Each row comes from the steps of one path. Every step used is in the known rows, and no mark comes twice. Write the path behind each row, first mark first.
Known rows:
doreg ropu vuvu sobu: [-16  -1  13   1   5 -16  16   3  14  12  15  13  -4  17 -11   1   9   5
  -2  -1  -7   5  -4   6   6]
funi pero: [ -7   6  -7  -5 -13   1  -1   2  -6   0   0  -6  -5   1   1  -1  11  -2
   0 -20   1  -6  -5  -7  -8]
tater sobu rozumul ropu: [ 13   6  28 -15  11   0   2  -2 -10  -5  14  -7  12  11  11  -1   3   3
  -7  11 -12  -1   4   2   1]
sobu vuvu ropu pero funi: [ -5  -4   2  11 -10  -2   9   9   6  -9  15  -3   7  12   3   1  26   2
  -4  -3   5  -6   9  -4  -7]
tater sobu rozumul: [  7   2  28 -15   7  -3   1  -2 -13  -4  17  -7   5   9  12   1   4   3
 -12   5  -9   0   6   2   1]
vuvu ropu doreg: [  1  -2  -3  10   1  -2   2  -1  16  14  20  -8  -4  21  -6 -10  -2  -5
  -5  -4  16  -6   1   5   3]
pero ropu doreg: [-19   0  -3   2  -1  -4  -1  -3  10   1 -11   0  -3  19   2   5  -2  -3
  -8   8  11   4   1   1  11]
doreg ropu pero funi: [-29   1  -7   2   3 -15   7   7  14  -9   9   6   1  11   0   8   9   0
 -12   6  10  -2   2   0  -7]
rozumul sobu: [-15   7   5  -3  -7  -3   2  -1 -14  -1  -6  -2  27   7   4  -1  -4   4
   4   2   0  -5  -8   0   1]
funi pero ropu vuvu: [-18   4  -5  -7 -15  -1  -1   2   0  -3  -3   1  -7  12  -6   4  14  -4
  -4 -20   0  -3  -5  -8   1]
sobu tater: [ 15  -1   5 -11 -16   0  -8   2  -1  -6   3  -3  11   0  -3   2  20   6
   0   0   2   4   8   0   0]
ropu doreg sobu tater: [ 11   2  -7  -6  -2  -5  -1  -1   2  20   4 -12  12  24   6 -11  14   7
 -11   7  21   4   3   4   8]
doreg sobu vuvu ropu pero: [ 16   0  -1   5  -3   1   3   5  -3   9  11  -3  13  13   7  -6  21  15
 -10   5  10  -7   7   0  -4]
sobu doreg ropu vuvu: [ -3  -1   3  -9 -10  -5   8   0  10  -1  11  24  14  15  -5   4  -5   9
   3  -4  -4   3   6  -2   4]
sobu vuvu ropu pero: [ 1 -3  8 11 -9 -4  8  8  6 -5 18 -4  8 12  3 -3 27  2 -1 -4  4 -4 11 -3
 -9]
vuvu ropu doreg sobu: [ 10  -1  -5   9   2   0   1  -1  12  20  19  -8   0  23  -4 -12  -1   2
 -10  -1  20  -8   1   6   4]
pero funi: [-15  -2 -17   2  -4   7   0   4  -1 -13  -8   4  -5   0   0  10  -3   1
  -9   2   2  -6  -3  -3   5]
vuvu ropu pero funi: [ -5  -4  -8   8   0  -1   0   7  14 -11  21  -5  -8  12 -10   0   0  -4
 -11  -2  16 -12   1  -2  -7]
tater sobu rozumul ropu pero funi: [  6   5  22 -15  12  -2   3   1  -8 -13  15  -9  10  13  11   2   5   2
 -13  13  -7  -3   3  -1  -1]
doreg sobu rozumul ropu pero funi: [ 25   6  -5 -12   8   8   3   3  -3   0  10  -3  16  15   7  -3  10  18
 -13  17   9  -9  -6   1  -2]
rakiz ropu doreg sobu: [  5   4 -16   1  -1  -8  -6   1  -3  18   1  -6  11  22   8 -14  11  -5
  -6  26  18  14   4  -9   1]
sobu doreg: [ 10  -1   1  -8 -11   5   0  -2  -1  -9   2  15  11   4   1   4 -14  10
   6  -3  -2   0   6  -7   0]
tater sobu doreg ropu: [ -5   1  22 -10   0  -8   0  -3  -7  -6   8  10  10   8  11   5 -10   6
  -8   3  -9   2  14  -1   1]
tater sobu rozumul ropu vuvu: [ 12   5  29 -17  11  -2   5  -1  -8  -2  18  -6  12  16   7  -3   7   1
  -8   9 -14   1   3   2   5]

Which path is each row?
[ 14   9  -5   0  13   0   5  -3   9  15  -4  -7  18  19   5 -13   1   3
   3  18   8  -2  -5   3   7]	rozumul ropu doreg sobu
[ -7  -3  14  -6   0  -3   6   1   7  -4   2   9  -9  19 -11   8   4   6
  -4   4  -7   4  -6   0  11]	pero ropu vuvu sobu rozumul
[-18   1   4  -1   1 -14  11   3  15  11  13  13   4  16  -9   1  13  -2
  -3  -2  -3   4   0   7   6]	doreg ropu vuvu
[-13   4  11   6 -15  -2   7   2 -11   0   3  -1  33  12   6  -2  12   7
   5  -2  -1  -8  -1   0   0]	rozumul sobu vuvu ropu
[ -3  -1  25   3   0  -8   5   1  -7   3  14  -9   7  16  14  -4  14  -1
 -10   1  -5   1  15   1   3]	tater sobu vuvu ropu doreg
[  4   0  21 -12  -1  -3  -3  -3 -12  -8   5   5   8   6  11   3 -13   5
  -6   2  -9   2  13  -5   2]	tater sobu doreg
[  0  -3   6  14 -10  -2  10   4   7   8  15  -5   9  18   5  -6  24   1
   0  -4   5  -2   9   2   1]	sobu vuvu ropu doreg
[-21   6 -10  -4 -14  -2  -2  -1   1   0  -7  -5  -7  14   2   2   9  -4
  -6 -15   9  -3  -4  -7  -1]	funi pero ropu doreg
[-10  -1  -4  -7  -8  -6   5   3  10 -16   8  19  12  11   1  10  -8  10
  -3   2   6  -1   7  -6  -5]	sobu doreg ropu pero funi
[-17   5  -7  -4 -16   2  -5   0  -3  -8  -8   0  -7   4   0   7   9  -1
  -3 -17   2  -6  -3  -8  -4]	funi pero ropu
[  9  -3  20  -9   4  -6  16   4   4   8  21   1  -8  21 -15  -6  11   7
   0  -3 -12   6 -12   1   8]	ropu vuvu sobu rozumul
[  1   2  -7  -2  -5  -8  -4   5  -2   9   7   3   7  17  -6 -10  17 -12
   2  17   0  18   2 -12   2]	rakiz ropu vuvu
[-17   6   7  -9 -14  -7   7  -1  -7  -2   1  15  36  17   0   2  -7  10
   6  -1  -2  -3  -4  -1   4]	rozumul sobu doreg ropu vuvu
[ 10   7   3  -4   9   0   8   1  11   5   2   2  14  15  -9  -9   6  -4
  10   8 -10   2  -7   0   9]	rozumul ropu vuvu
[-10   7  -9  -9 -13   1  -1   0  -1   3  -1  -6  -2  18   5   1  14   3
 -10 -12  12  -6  -5  -5  -1]	funi pero ropu doreg sobu rozumul
[-19   7   6  -8 -11  -9   5  -1  -6  -9   1  11  36  15   5   4  -9  11
   4   3   4  -5  -2  -4  -4]	rozumul sobu doreg ropu pero
[ -3  -1  27   2   0  -9   3   4  -8  -5  16  -9   6  12  12  -2  16  -1
 -10   1  -5  -1  16  -2  -4]	tater sobu vuvu ropu pero
[-17  -1 -13  -2   3  -7   2  10   5 -20   4  -7  -5   9   0   5   6  -4
 -13   7  14  -2  -1  -9  -9]	ropu pero funi
[ 15  -1  -2   4   2   2   2  -1  12  19  26  -9   2  26  -3 -11   2   4
 -11   0  20  -9  -1   8   4]	vuvu ropu doreg sobu rozumul
[  7  -4  16  -7  -1  -6  13   3   5   6  13  10  -6  19 -16  -5  -1   9
   4  -5 -12   7  -7  -3   9]	ropu vuvu sobu doreg
[ 32   6   1 -11   8  10   2  -1  -5   9   9  -1  18  12   6  -6   8  19
  -7  14   4  -8  -5   5   1]	doreg sobu rozumul ropu
[  6   8  -2   1  12  -1   7  -3  12   9  -3  -7  14  17   3 -10   0  -4
   7  14   5   1  -5   2   6]	rozumul ropu doreg
[-10   6 -10  -8 -18   0  -6   0  -1   2  -6  -6  -1  16   3   1  17   3
  -9 -13  13  -4  -1  -6   0]	funi pero ropu doreg sobu tater
[ 32   6   1 -13   7   8   5   0  -3  12  13   0  18  18   2  -8  12  17
  -7  12   2  -5  -6   5   5]	doreg sobu rozumul ropu vuvu
[ 13   9  -3   2   9   1   8  -2   7  15  -3  -7  22  20   8 -12  10   5
   4  17   6  -1  -2   2   6]	rozumul ropu doreg sobu vuvu
[ -8   6   5  -8 -14   0   1  -3 -14  -7  -5   9  35  10   5   2 -14  12
   8   0  -1  -5  -4  -5   1]	rozumul sobu doreg
[-10   3   2 -10 -19  -2  -1   3  -1  -5  -1   0  -9  13  -8   4  19   2
  -2 -18  -3  -1  -5  -8   0]	funi pero ropu vuvu sobu tater
[ 10   6  28 -16  13  -5   3   0  -8  -9  18 -11  11  13  12  -2   6   1
 -10  13  -8   0   5   0  -3]	tater sobu rozumul ropu pero
[  4   3  -9  -1   6  -5   3  -2   3  23   2 -11   6  24   8 -12   4   5
 -11   8  20   2  -2   4   8]	ropu doreg sobu
[-24   6   0  -7 -13  -6   5   1  -7 -13  -2  13  34  15   5   7 -10  11
   0   4   4  -7  -3  -5  -2]	rozumul sobu doreg ropu pero funi
